Known rows, with every way that one mark hangs from another:
(k_813 k_364): [-0.45  1.10  1.01  0.93 -0.41 -1.87 -0.16  0.13  0.72  0.59  1.39 -0.74
  1.09 -2.15 -0.62 -0.35 -0.21  0.05  0.15 -0.81 -3.10]
(k_535 (k_364 k_656)): [-3.55 -1.31 -1.36  0.91 -0.20  0.46 -0.26  1.07  3.43  0.29  4.62  1.48
 -0.19  0.31 -2.90 -0.99  1.22  0.20 -0.94  1.82 -0.27]
(k_243 (k_479 k_656)): [ 2.06 -1.52 -1.58 -1.14  0.85  1.04 -0.20 -0.53  0.50  2.12  0.55 -1.94
  1.01 -1.34  1.41  0.96  0.44  0.32  0.97 -0.40 -0.02]
(k_243 (k_479 k_535 k_656)): [ 0.14  1.00 -1.04 -2.22  1.05  2.12  0.76 -0.60 -0.59  1.74  0.45 -0.93
 -1.54 -2.05  2.57  0.63  1.38 -2.49  1.01 -0.04 -0.36]
(k_813 (k_364 (k_535 k_479) k_656)): [-1.52  1.52 -0.28  0.19 -1.27  0.35 -1.60  4.98  1.51 -0.16  4.38  1.16
 -0.37 -3.70 -1.90 -2.89  1.79 -4.58 -0.77 -1.26 -1.66]
(k_656 k_364): [ 0.42  1.36 -1.15 -0.14  0.02 -0.14 -1.29 -0.02 -0.72  1.89  3.59 -1.16
  1.10  1.96 -0.64 -1.91  0.50 -0.05 -2.55 -0.18 -2.11]
(k_243 k_479): [ 1.25 -1.50 -0.89 -0.38  0.50  1.13 -1.38 -0.99  0.51  2.68 -2.56 -1.44
 -0.96 -0.08  2.11 -0.99  0.12  0.49  0.14  0.37 -0.25]
(k_243 (k_479 (k_535 (k_364 k_813)) k_656)): [-2.54 -0.84 -3.42 -0.65  0.84  2.21 -0.81 -0.80  2.37  0.47  2.65 -0.75
 -3.34 -1.17  2.26  0.61  4.28 -0.75  1.78 -0.35 -3.00]
(k_656 k_364 k_479): [-0.15  1.78 -2.10 -0.35  1.06  1.53 -1.27  1.46 -1.59  3.25  3.30 -1.38
  0.85  1.45  1.39 -3.98 -0.93 -1.06 -3.69 -1.27 -3.13]
(k_243 (k_479 (k_656 (k_364 k_813)))): [ 1.42 -1.35 -3.32 -1.03  1.77  1.71 -2.82 -0.42  0.81  2.13  5.23 -3.62
 -0.03  0.69  1.05 -0.16  1.72  0.89 -1.70 -1.70 -2.06]
(k_656 (k_479 k_535)): [-2.40  2.88 -0.41 -1.28  1.31  2.59  1.14  1.04 -2.08  0.91 -0.56  0.51
 -2.85 -1.08  3.05 -2.32 -0.36 -3.36 -1.04 -0.67 -1.81]
(k_287 (k_364 k_535 k_656)): [-2.80  0.25 -0.25 -0.38 -0.07  2.30 -2.33  3.32  1.40  1.46  5.87  1.86
 -2.83 -1.75 -2.57 -3.60  0.92 -3.13 -1.99  0.22 -1.01]
(k_287 (k_364 (k_656 k_479) k_813)): [-5.10 -1.71 -0.81  1.20  2.86  4.76 -2.82  2.66  1.49  1.10  6.06 -1.35
 -3.21 -1.56 -0.37 -3.02 -0.90 -0.50 -3.21 -1.74 -1.55]
(k_364 k_535 k_656 k_813): [-2.24 -0.45 -0.73 -1.30  1.64  2.09 -1.62  3.03  1.62 -2.79  5.05  1.83
 -4.95 -1.10 -2.66 -1.09  1.25 -2.57 -1.58 -0.61  0.97]
(k_656 (k_364 k_813) k_479): [-1.18  0.67 -2.39 -0.17  2.01  2.33 -2.44  1.18 -0.68  1.22  4.34 -2.41
 -1.34  1.64  1.57 -3.22 -0.14 -0.07 -3.53 -2.29 -3.25]
(k_243 (k_479 k_535)): [-0.73  1.25 -0.50 -1.63  0.72  2.00 -0.41 -1.16 -0.62  2.09 -2.57 -0.35
 -3.54 -0.70  3.14 -1.23  0.99 -2.21 -0.24  0.38 -1.13]
(k_287 (k_364 (k_535 (k_479 k_656)))): [-0.07  0.26 -2.54  0.31 -2.45  1.76 -2.26  4.37 -0.21  1.45  4.78  0.13
  1.13 -2.84  0.38 -1.78  3.34 -4.25  0.70 -2.20 -2.21]
(k_479 k_656): [ 0.67 -0.18 -0.71 -0.72  0.02  0.01  1.04  0.43 -0.15 -0.55  3.11 -0.35
  2.14 -1.17 -0.58  1.71  0.48 -0.28  1.02 -0.74  0.41]
(k_300 (k_656 (k_364 k_535 k_813) k_479)): [ 0.35  1.66 -2.70 -1.98  3.76  1.66 -1.99  4.50 -1.21 -0.30  8.40  0.50
 -2.75  1.08 -0.53 -3.70  1.03 -4.75 -2.90 -0.84 -3.09]
(k_535 k_479): [ 0.14 -0.31 -1.22  1.05 -1.65  0.81 -1.02  1.68 -0.18  0.04 -0.76 -0.62
  1.09 -0.48  1.15 -0.28  1.53 -1.35  0.35 -1.00 -0.03]

Rows:
[-4.37  2.38 -1.98  0.08 -0.17  1.98  0.70  1.15  0.16  1.42  0.80  1.25
 -2.62 -0.07  2.66 -3.05  1.51 -2.71 -0.14  0.27 -4.13]  (k_656 (k_479 (k_535 k_364)))
[ 0.81  1.30 -3.02 -1.75  0.62  0.75 -2.07  2.43 -0.08 -1.13  8.20 -0.08
 -1.11  0.08 -1.08 -0.85  2.69 -2.18 -1.66 -2.29 -2.47]  (k_479 (k_656 (k_364 k_535 k_813)))
[-4.51 -0.47 -1.33 -0.16  2.07  4.68 -3.33  4.45  1.19  0.61  6.50  0.54
 -5.49 -2.15 -0.40 -4.97  0.10 -3.26 -3.31 -2.09 -2.34]  (k_287 (k_364 k_535 (k_656 k_479) k_813))
[-4.51 -2.39 -1.71  1.18  0.85  1.29 -1.22  1.13  4.23 -1.61  5.69  0.49
 -2.15  0.44 -2.61 -0.02  2.16  1.31 -0.83  0.49 -0.45]  (k_535 (k_364 k_656 k_813))
[-4.34  0.95 -2.04 -0.26  3.21  2.25  0.61  2.15  0.59 -1.19  5.60  1.70
 -3.83 -0.16  0.88 -1.10  2.70 -3.63  0.52  0.62 -3.34]  (k_300 (k_656 (k_479 (k_535 (k_364 k_813)))))
[ 0.09 -0.67 -3.66  0.49 -0.18  1.40 -2.29  2.14  0.28 -0.25  6.86 -2.72
  2.41  0.35 -0.07  0.26  3.26 -0.78 -1.40 -3.23 -1.62]  (k_535 (k_479 (k_656 (k_364 k_813))))
[ 0.79  1.56 -1.65 -1.06  3.20  1.06 -0.43  2.77 -1.93  2.31  7.07 -0.56
  1.62  1.60 -0.44 -2.82 -0.53 -2.94 -2.71  0.39 -2.33]  (k_300 (k_656 k_364 k_479))
[-1.86 -0.67 -2.28  1.30 -1.62  2.36 -4.37  3.91  0.77 -0.23  2.59 -0.17
 -3.26 -1.66  1.19 -2.72  3.59 -3.19 -0.51 -2.81 -2.90]  (k_287 (k_364 (k_535 k_479) k_813))
[-0.15  0.46 -2.44 -0.84  4.27  1.90 -1.65  2.57 -0.83  0.10  7.87 -1.36
 -0.30  1.67 -0.29 -2.11  0.23 -1.96 -2.90 -0.64 -2.38]  (k_300 (k_656 (k_364 k_813) k_479))
[-4.27 -0.95 -2.03  0.76  0.80  2.05 -0.22  2.57  2.38  1.61  4.46  0.84
 -0.59 -0.44 -0.92 -3.22 -0.13 -0.30 -1.80  0.96 -1.46]  (k_535 (k_364 (k_656 k_479)))
[-0.29  1.26 -2.85 -2.10  1.99  2.79 -1.85 -0.51 -0.06  1.70  5.10 -2.69
 -2.47 -0.04  2.20 -0.42  2.86 -1.70 -1.58 -1.49 -2.57]  (k_243 (k_479 k_535 (k_656 (k_364 k_813))))
[-6.09  2.01  0.32 -0.26  1.82  4.96 -0.74  2.47 -0.23  2.82  5.12  0.46
 -3.38 -2.14  0.87 -4.30 -0.78 -4.07 -3.18 -0.37 -2.14]  (k_287 (k_364 (k_656 (k_479 k_535))))
[-3.17  3.04 -2.26 -0.94  2.35  3.27 -1.39  1.03 -1.76  0.82  4.19 -1.27
 -3.90  1.10  2.80 -3.40  0.94 -2.76 -3.67 -2.15 -3.86]  (k_656 (k_364 k_813) (k_479 k_535))
[-2.66 -0.13 -1.34  0.46 -1.35  3.00 -3.25  5.12  1.12  1.50  4.85  1.27
 -1.61 -2.15 -1.52 -4.01  2.26 -4.55 -1.96 -0.87 -0.74]  (k_287 (k_364 (k_535 k_479) k_656))
[-2.21  2.83 -1.49 -1.92  4.53  2.90 -0.72  2.47 -1.95  0.08  7.99 -0.40
 -2.89  1.12  0.92 -2.37  1.17 -4.72 -2.80 -0.60 -3.07]  (k_300 (k_656 (k_364 k_813) (k_479 k_535)))
[ 1.11  1.82 -1.44  0.02 -2.20 -0.99 -0.22  4.31  0.31 -0.10  4.30  0.03
  2.21 -4.35 -0.08 -0.90  2.90 -4.35  1.64 -2.56 -3.10]  (k_813 (k_364 (k_535 (k_479 k_656))))
[-0.56  3.71 -1.25 -2.03  0.43  0.89  0.54  0.64 -1.61  1.29  6.62 -0.39
  0.93  0.21  0.08 -0.61  1.97 -3.18 -1.51 -0.64 -2.16]  (k_479 k_535 (k_656 k_364))
[-2.00 -0.12 -1.01  0.45 -0.21  1.95 -3.45  2.23  0.84 -0.46  3.40  0.54
 -4.46 -1.08 -0.11 -2.38  2.18 -1.75 -0.59 -1.91 -3.05]  (k_287 (k_364 k_535 k_813))
[-4.44  2.10 -0.03 -1.70  2.46  3.72  1.11  2.14 -0.82  0.53  3.06  1.23
 -3.46 -1.81  0.84 -2.91 -1.06 -3.95 -2.64  0.02  0.23]  (k_364 (k_656 (k_479 k_535)))
